Each row comes from the steps of one walk. Every step used is in the known rows, and no mark comes twice. Write the walk behind each row, first mark first.
In the rows, 128 means zero.
Known rows:
Y/Q/E: [131 157 164 122 132 104  73 122 124 133 139 130 127 160 147 170 112 101
 151 141 114 156 142]
Y/H/E: [162 135 127  95 149 115  62 127 145 104 130 123 103 163 118 150 151 102
 141 172  89 151 135]
Y/Q: [117 138 121 141 146 126 115 124 136 138 121 125 144 165 152 161 114 102
 142 155 103 178 153]
K/H/Y/Q/E: [120 182 141 104 130 175 121 126 143 116 106 123 118 126 140 190 139  84
 170 150 116 181 157]
B/Q/E/H: [141 179 179  88  64 142  91 105 134 128 148 169 118 114 108  97 157 132
 137 125 145 108  91]
Y/Q/E/H/B: [137 198 192 139 139 130  47 120 172 128 160 111 152 178 148 177 146 101
 146 157 106 186 120]
E/H/Y/Q/B: [ 88 177 143 145 135 151 141 122 150 129 110 117 168 155 131 152 167  62
 155 171  96 198 118]
Y/H: [149 122 115 102 123 137  97 129 132 122 124 117 126 160 151 126 153  95
 156 158 113 146 130]
B/H: [103 117  99 153 102 157 102 132 140  84 121 148 122 104 128 114 150 126
 111 118 160 123 123]
K/H/B/Q: [158 184 140 140 107 178  90 113 185 110 132 166 114 116 136 134 169 161
 145 155 157 154 114]
Q/B/H: [100 127 129 189 100 121  91 129 123  84 123 161 128 114 149 117 171 105
 112 142 170 114  81]
Q/B/H/K: [119 139 113 185  81 129  95 110 136  78 133 152 143  96 132 141 165  97
 143 149 169 125 107]
Y/Q/B: [114 143 147 175 144  96  99 130 120 131 124 143 153 170 168 166 132  82
 137 174 120 171 113]
B/H/Y/Q: [ 65 138  69 166 106 178 118 121 145  82  92 132 128  99 125 150 134 105
 147 152 139 184 165]
E/H/K/Q/B: [174 201 153 114  94 172 119 109 145 121 103 137 171 141 109 146 179  80
 157 161 131 174  91]
B/Q/Y/H: [119 136  99  99  76 143  72  75 127 110 137 159  96  98  85  92 163 125
 189 192 129 152 126]
Q/E: [142 152 176 109 107 104  86 125 112 126 143 129 106 120 125 142 128 121
 135 114 136 103 121]
K/H: [152 142 130 107 145 166 130 135 152 121 114 136 126 131 144 136 158 108
 134 125 130 135 121]
E/Q/B/H/Y: [ 82 167 131 209  88 182 127 117 140  86  77 158 157 115 118 127 176  73
 142 140 139 152  87]
H/Y: [ 96 140 105 127 106 155 165 123 126 118 109 115 116  92 105 143 123 122
 151 141 128 150 157]
Q/B: [121 135 155 166 125  97 111 136 112 121 131 147 136 136 149 136 150 103
 123 152 138 120  84]
E/Q: [131 162 138 159 127 167 132 117 147 133 103 140 160 148 122 123 140 102
 147 116  99 146 112]
Q/Y/H: [123 124 111 106 129 128  68  95 127 106 141 112 109 122 101 122 166  85
 187 181 104 165 134]
H/K/Q: [180 166 113 106  87 168 128 106 134 118  85 139 137 107  95 166 125 126
 171 155 141 168 151]
H/E/Q: [147 171 158 143 147 138 101 117 155 119 112 144 138 156  87 148 138 114
 123 130  77 149 124]
B/Q: [134 141 121 116  74 139 127 110 132 123 126 175 117 101 113  98 134 163
 133 141 151 120 123]

Write each row's walk:
[122 136  77 146  80 169 103  98 157  79 123 138 139  78 111 132 147 121
 143 127 158 134 151]  B/H/K
[116 191 159  89  46 158 115  97 140 126 134 156 115  87  87 105 154 131
 153 133 146 124 115]  B/Q/E/H/Y
[160 158 121 133  88 153  56 107 165 112 145 148 117 140 137 127 164 147
 169 186 140 166 129]  Y/H/B/Q
[122 170 152 145 149 130  71  88 154 110 128 134 123 127  50 145 154 102
 153 149  68 162 119]  H/E/Q/Y
[192 163 120 111  86 153  84 107 123 106  83 142 141 148 133 162 168  75
 194 199 135 181 116]  Y/H/K/Q/B
[136 174 136 162  84 144  80 106 166 113 150 164 115 108 116 129 142 185
 130 160 161 147 120]  H/B/Q
[ 87 147  98 136 128 153 145 120 131 127  98 116 134 129 122 169 111 102
 167 166 106 198 176]  H/Y/Q
[101 144 112 118  79 138  98  73 127 113 143 173 100  70  73  97 148 146
 165 166 141 136 127]  B/Q/Y
[147 163 129 101 113 170 132  97 174 124 148 106 173 131 106 130 163  93
 154 129 112 154 133]  E/H/K
[133 149 113  89  91 117  48  75 138 100 141 165  80  99  63 109 166 128
 175 198 108 151 126]  B/Q/Y/H/E
[ 85 152 123 167 123 129 137 127 120 122 103 128 135 135 139 181 127  81
 162 182 116 192 136]  H/Y/Q/B
[106 157 133 157 132 165 105  87 143 121 122 133 150 118  82 117 156  98
 175 142  92 167 115]  E/Q/Y
[165 165 132  84 125 137  44 109 124 101  91 142  90 127  61 149 163 105
 172 205 104 188 121]  K/Q/Y/H/E
[170 181 163 120  65 136  23 109 153 105 156 147 103 131 136 134 159 144
 172 180 153 144 121]  Y/H/B/Q/E
[124 158  79 130  68 188  75  83 140  70  97 157 125  58  72 144 157 120
 178 165 162 171 145]  B/H/K/Q/Y
[161 176 135 121 114 161  38 108 140 102 101 127 109 127  96 152 173 119
 189 208 130 217 119]  K/Q/Y/H/B
[112 160 145 204  99 163 103 120 144  94  98 164 165 132 138 119 178  80
 127 128 140 136  63]  E/Q/B/H
[159 160 149 100 168 135 100 132 164 109 122 140 105 139 111 160 154 121
 116 136 107 136 124]  K/H/E
[143 175 182 172 143 111  87 116 144 115 113 158 144 164 103 152 156  94
 119 146  85 139  83]  H/E/Q/B
[106 167 127 147 144 162 140 132 142 110  89 137 139 134 154 185 155  74
 162 176 125 195 139]  K/H/Y/Q/B
[167 204 171 125  93 161  58 114 173 109 146 168  99 108 132 144 167 161
 150 143 164 133 110]  K/H/B/Q/E
[137 159 106 129 105 182  77  64 158 115 121 118 157 130  82 135 173  58
 225 168  85 195 141]  E/Q/Y/H/K
[164 166 160 146 140 120  58 119 147 107 115 146 140 189 120 152 176  61
 150 173  77 159  93]  Y/H/E/Q/B
[ 73 151 107 151  85 163  90 120 131  84 106 133 109  94 122 162 131 100
 148 144 143 171 162]  B/H/Y/Q/E
[147 170 155 158 105 135  71 145 121  78  74 185 107 123 109 150 165 118
 103 171 155 146  76]  K/Q/B/H/E
[142 173 193  96 114 128  92 125 138 131 153 119 138 143 120 127 154 102
 131 111 120 113  98]  Q/E/H
[149 153  84 128  66 192  97 108 143  79  81 163 135  83 106 144 145 127
 148 145 169 162 140]  B/H/K/Q
[124 152 122 130 125 172  81  86 146 114 115 119 148 147  97 117 175  67
 199 168  83 184 113]  E/Q/Y/H
[133 172 178 109 135 128  78 123 145 138 146 113 150 175 142 155 143  78
 147 139  97 167 122]  Y/Q/E/H
[105 145 137 188 139  96  54 130 142  84 122 165 128 155 141 169 149  87
 114 175 120 167 113]  Y/Q/B/H/E
[114 191 151 141  97 165  70  80 191 108 170 142 142 110  85 102 188 143
 155 171 134 173 102]  E/H/B/Q/Y
[178 176 136 135  83 147 116 112 118 117  80 153 145 113 111 171 142 107
 167 174 155 165 112]  H/K/Q/B
